Each row was made from one small tree. Brackets hold a mark, then the marks that hang from it, in alphabetical order. Every link used is in the known rows. Write each row's tree.
(in the rows, 128 means zero)
Known rows
(fabuv (darig nosuto teba) vima): [104 101 156 103 128 104 146 158 141 177 140 123 104 105  86  89 128 116
 104 127 122 160  85 130 113 177  91  90 136 106 139 173  79  81 105 182
 182]
(nosuto (darig (fode vima) satom)): [153  81 139  90 112 129 119 154 147 190 130 144 108 119  84  97 177 103
  83 129 130 169 108 143 112 142  62  96 193 132 127 157  84 106 123 210
 149]
(darig nosuto): [131  98 152 114 130 107 112 156 121 159 132 137 131 113  96 102 149 120
 105 125 132 159  86 121 126 153  86 105 141 111 139 149 110  94 108 174
 142]
(satom (darig rebol)): [158  99 129  99 126 105 102 159 135 175 156 129 138 120  93  89 152 102
  88 137 122 165 109 140 118 145  91  98 158 133 137 132 104 113  96 185
 136]
(fode (vima nosuto)): [152 115 153 135 111 108 114 132 126 172 154 158 129 140  93 102 161 109
  76 113 119 165 136 137 104 149 112  95 163 113 121 125 102 123 113 184
 152]
(teba (vima nosuto)): [152 124 150 130 125 105 103 142 114 151 130 145 124 129  96  98 143 125
 115 138 110 151 133 139  99 152 132  85 121 118 133 132 114 121 119 169
 156]
(darig lumi teba): [135  96 147  89 117 116 119 150 132 148 140 129 112 119  82  89 144  96
  72 117 138 174 122 123 117 152 109 105 157 111 147 152  85 101  92 191
 172]
(fabuv darig): [131 101 145 132 117  99 117 137 141 165 122 142 130 120  79  89 143  94
  79 124 126 150 101 136 135 149 121  87 138 137 143 137 102 103 110 180
 148]
(nosuto (darig rebol (teba vima))): [127 122 126  78 131 127  94 155 143 169 135 131  98 125 101  98 143  80
 110 171 135 155 105 141 104 153 108  91 141 114 139 164  91 102 117 174
 168]
(lumi vima): [145 108 148 113 122 115 111 131 124 143 127 145 140 134  82  95 133  92
 104 122 114 160 101 122 119 142  97  89 146 135 130 151 122 111 113 180
 131]
(teba (vima fabuv febe nosuto)): [167 126 157 154 135 108 112 139  97 189 150 161 115 131  66  97 157 118
 118 134 131 142 153 161  98 165 116  87 107 117 136 114 110 121 135 191
 161]
(teba (vima (fabuv darig) febe nosuto)): [151 121 153 162 138 105 125 134 104 198 143 164 109 127  57  89 160 110
 115 140 129 133 140 171 105 170 128  77 104 142 143 115  99 106 134 198
 166]
(lumi darig): [142  98 150 126 120 116 112 152 130 166 151 127 128 120  83  85 171 116
  92 106 124 146 107 124 137 147  96 108 130 118 140 154 103 112 122 180
 157]
(nosuto darig): [139 106 142 118 112 122 103 141 152 161 115 144 126 129  75  96 156  95
  76 131 145 149  98 130 135 144  86  92 134 129 147 155 113 109 117 181
 161]
(darig fode rebol): [159 100 151  96 140  90 108 146 135 181 149 116 120 103  92  99 149  95
 103 134 107 151 136 134 118 148  88  88 162 108 121 149 100 100 107 176
 140]
(satom darig): [159  99 137 118 118 111 106 150 131 157 135 137 148 127  86  85 152 114
  81 126 130 160 100 139 124 145  94  94 144 135 149 131 109 112 103 190
 150]
(fabuv (vima febe nosuto teba)): [158 121 174 166 106  92 144 155 133 193 144 137 113 114  56  88 153 120
  66 105  99 138 140 137 120 163  80  77 113 106 108 144 117 136 127 181
 186]
(darig lumi nosuto): [124  86 151  99 131 107 123 162 123 153 129 136 124 105  89  98 161 125
  90 111 125 173  98 116 128 156  81 109 149 120 145 141  93  95  94 185
 145]
(darig fode lumi satom (teba vima)): [147  82 141  56 134 120 122 173 120 160 137 119  89  95  97  87 148 123
 116 140 116 179 128 136  90 154 100  98 169 116 140 158  72  98 107 204
 166]
(rebol fefe): [145 107 157 127 117 108 104 134 121 171 118 152 154 102  74 109 134  99
  87 121 124 169 103 141 135 140  92 104 124 120 129 131 120 110 107 186
 143]
(teba vima): [148 110 144 121 126  99  95 145 117 148 115 137 125 123 110  95 142 114
 103 138 120 158 115 136 111 146 123  95 127 119 142 128 113 117 117 164
 137]
(fode (vima fabuv febe nosuto)): [169 116 161 158 122 112 123 128 107 206 175 174 116 143  58 100 175 103
  81 110 143 155 157 158 106 162  95  96 152 112 123 110  96 120 130 206
 156]
(fefe rebol): [166  96 144 124 107 105  90 142 126 141 127 140 131 131  90  95 146 107
  82 123 118 164 120 139 138 139 127 107 151 111 149 157 118  97 106 193
 151]
(fode (darig lumi)): [141  95 165 117 106  91 129 155 129 140 141 141 108 124  70  93 173 127
  53 110 131 166 119 140 135 135  94 115 144 127 139 140 111 116  96 170
 142]
(darig (fode (vima fabuv)) satom teba): [155  82 145  83 125 132 121 145 126 206 179 137  98 116  92  98 153  99
 108 119 141 188 132 146  92 156  79 108 208  98 126 142  69  94 127 223
 163]
(satom (darig fode lumi rebol)): [168  81 135  76 142 100 125 159 133 174 152 115 130 100  81  85 169 112
  91 133 104 168 133 140 117 149  68  89 180 136 141 137  80  94  83 207
 146]
(lumi (darig fode rebol teba)): [149 101 147  85 147 117 126 157 138 193 185  96 104 107  82  85 167  97
 117 131 115 145 128 133 118 154  83  97 163  97 126 182  76  88 116 189
 174]
(darig fode): [163  98 158 116 134  96 115 136 130 164 129 123 128 113  80  93 148 106
  96 126 118 150 128 133 126 146  87  84 155 112 133 151 106  98 115 184
 150]
(darig fode lumi nosuto rebol): [138  82 151  71 156  97 128 167 129 176 148 112 110  87  89 101 168 116
 117 130 107 168 118 121 118 157  61  96 174 115 129 152  80  78  91 192
 139]
(vima (fabuv darig) febe teba): [143 102 152 174 123 106 133 134 130 207 130 151 117 119  49  83 164  79
  64 111 136 141 112 147 151 157  90  89 131 144 134 115 103 102 131 209
 164]
(teba (vima (fabuv (darig lumi satom)))): [122  75 130  94 119 118 115 160 123 180 127 147  98  98  94  91 156 119
 111 125 122 184 117 144 105 157 118 109 149 158 150 109  78 110 116 212
 144]
(satom (darig lumi nosuto)): [137  78 139  95 131 119 130 170 122 153 138 134 141 109  86  87 168 137
  91 122 128 179  87 128 125 158  69 106 156 143 158 134  88  90  84 203
 151]

Write each row's tree
[137 106 151 140 120 127 130 143 130 163 139 131 137 125  78  83 167  99
  95 102  98 147  83 108 143 142  79  95 141 143 121 160 115 115 130 190
 156] -> (lumi darig (vima teba))
[118  96 151 104 138 125 121 167 115 202 164 133 140  81  82 112 165 121
 128 124 114 165  81 133 138 153  60 120 122 111 121 152 100  91 107 188
 147] -> (lumi (darig nosuto (rebol fefe)))
[135 100 154  88 104 115 125 177 133 158 167 140  90 123  75  94 152 122
  76 126 147 169  98 150 106 133 100 120 158 111 131 168 113 114 116 175
 160] -> (fode (darig satom teba))
[154 110 133  91 129 130 123 159 116 148 148 140 122 127  88  79 146 130
 104 144 120 171 130 150  87 161 123  87 142 132 154 135  82 104  92 204
 188] -> (satom (darig lumi (teba (vima nosuto))))
[156  84 147  86 137 105 120 129 129 203 168 132 105 108  94 105 176  89
  94 112 118 188 164 138 115 157  71 105 204 112 123 110  63  98 104 214
 132] -> (darig (fode (vima fabuv)) lumi rebol)
[127  94 139  75 120 155 126 170 128 168 174 128 113 121  74  85 151 108
 125 115 120 168  85 120 101 149  92 108 155 131 131 188  93 107 126 205
 168] -> (lumi (darig satom teba) vima)
[114  95 133  80 126 110 126 157 148 176 154 125 100 107  80  87 145  77
  81 132 127 169 120 134 116 154 121  98 162 130 140 150  68  91  85 193
 165] -> (fabuv (darig lumi rebol teba))
[145 127 164 126 109 121 140 154 147 188 154 143  97 133  38  88 147 106
  79 135 142 135 136 152 103 172  76  75 112  99 131 184  95 116 124 189
 219] -> (fabuv (vima febe (nosuto (darig teba))))
[117  99 143  95 152 136 126 151 111 194 183 129 125 113  80 104 170 110
 160 118 113 162  86 120 116 161  58 112 151 131 125 154  97  89 125 198
 138] -> (lumi (darig nosuto rebol) (vima fabuv))
[143 104 148 149 111 114 114 122 130 192 145 154 126 131 101  97 168  88
  63  98 128 177 118 126 136 149  87 109 179 116 120 105  98 120 128 203
 144] -> (fode (vima fabuv teba))
[183 112 168 166 131  98 149 137 121 204 153 151 118 129  57  87 184 101
  59 115 104 141 147 149 121 153  75  73 165 112 106 132  96 111 127 205
 167] -> (darig (fode (vima febe nosuto teba)))
[164 127 163 140 132 113 131 143 107 166 149 161 133 142  41  95 148  98
 104 123 117 137 125 142 102 152  97  77 122 137 123 150 126 116 118 192
 154] -> (lumi (vima febe nosuto))
[120  69 143  73 117 124 122 190 126 165 141 136 112  91  91 100 162 142
  97 110 128 187  88 116 111 152  74 119 162 129 140 148  94 102  98 198
 143] -> (darig lumi nosuto satom)
[167  93 152 103 120 114 126 155 128 188 165 145 113 117  85 102 164 125
 100 116 106 169 139 143  88 149  89  90 192 115 112 142  90 117 120 201
 154] -> (darig (fode (vima nosuto)) satom)
[118  68 136  94 108 121 122 158 137 190 145 147 107  99  72  91 161 111
  91 104 132 183 114 134 119 151 103 113 163 156 148 119  80 106 112 219
 153] -> (vima (fabuv (darig lumi satom)))
[150 121 166 165 104 109 143 154 153 193 129 144 107 121  42  87 164 111
  63 118 114 131 127 138 131 164  63  71 105 120 115 159 115 133 135 188
 202] -> (fabuv (vima febe (nosuto darig) teba))
[114  94 149  72 141 145 136 142 110 159 154 141 119 119  73  99 142 100
 138 117 136 186  93 117 104 167  72 107 166 124 146 156  84  75 103 216
 161] -> (darig (lumi (vima fabuv)) nosuto teba)
[137 119 133  87 137 118  93 144 118 184 165 130 100 119 111 101 135  85
 131 151 137 170 130 145  95 161 120 104 149  99 134 132  89 103 121 182
 154] -> (darig rebol (teba (vima fabuv)))
[139 109 143  69 168 108 120 164 115 173 150 111  99 101 112  98 143 107
 148 166 114 160 108 142  92 165  88  89 159  93 130 167  81  70 108 177
 154] -> (darig fode nosuto rebol (teba vima))
[164 103 156 151 121 110 117 130 109 204 161 164 115 138  71  99 172  89
  72 110 152 163 141 154 120 157  86 106 156 113 133 105  94 116 125 206
 135] -> (fode (vima fabuv febe))
[165 118 163 153 124 110 120 135 111 197 165 160 121 129  45  98 161 106
  97 116 147 139 153 152 112 161  98  91 122 117 132 126 111 115 131 199
 169] -> (vima fabuv febe nosuto)
[121 109 135  98 132 115 114 135 144 200 171 133 104 116  76  96 136  68
 105 134 143 160 118 145 116 162 114  97 160 123 140 142  79  86 113 196
 166] -> (vima (fabuv (darig rebol teba)))
[115  97 125  50 142 124 106 200 117 179 162 122  88  95 123 103 135 120
 142 159 121 180  86 135  79 160 100 112 160 104 127 160  88  98 111 176
 146] -> (darig nosuto rebol satom (teba vima))
[117  72 157  82 112 109 138 198 122 154 151 142  94 101  76 100 181 156
  84 111 132 182  86 134 117 140  70 132 159 129 134 150 105 103  97 182
 138] -> (fode (darig lumi nosuto satom))
[100  85 144  90 134 119 143 162 134 159 136 136 107 107  80  87 150 106
  93 125 138 167  85 126 123 164 101  99 156 129 156 158  69  69  87 201
 177] -> (fabuv (darig lumi nosuto teba))
[160  87 133  58 145 116 131 163 135 173 167 110 117 105  77  80 158  99
  97 143 115 172 131 142 107 155  75  90 190 121 144 155  66  82  81 213
 172] -> (satom (darig fode lumi rebol teba))
[165  94 135  94 139 118 135 167 115 170 158 142 131 122  51  83 166  92
  90 129 111 166 115 146 108 152  70  90 151 161 137 133  99 111  88 212
 132] -> (satom (darig (lumi (vima febe)) rebol))
[158 127 147  83 153 106 115 149 121 176 164 120 103 117  99  98 139 104
 139 163  99 148 151 151  79 160 119  73 153  95 121 163  86  95 115 178
 173] -> (darig fode rebol (teba (vima nosuto)))
[144  78 160  90 146 105 135 156 122 157 127 124 123  96  81  97 168 131
 106 119 116 166 110 121 125 157  62  98 163 116 142 150  84  76  94 197
 151] -> (darig fode lumi nosuto)
[116  85 121  38 110 145 112 187 162 185 159 129  85 102  78  95 158  89
  83 138 143 184 105 124 105 145  82 110 170 128 136 173  76 107  98 201
 178] -> (nosuto (darig lumi rebol satom teba))
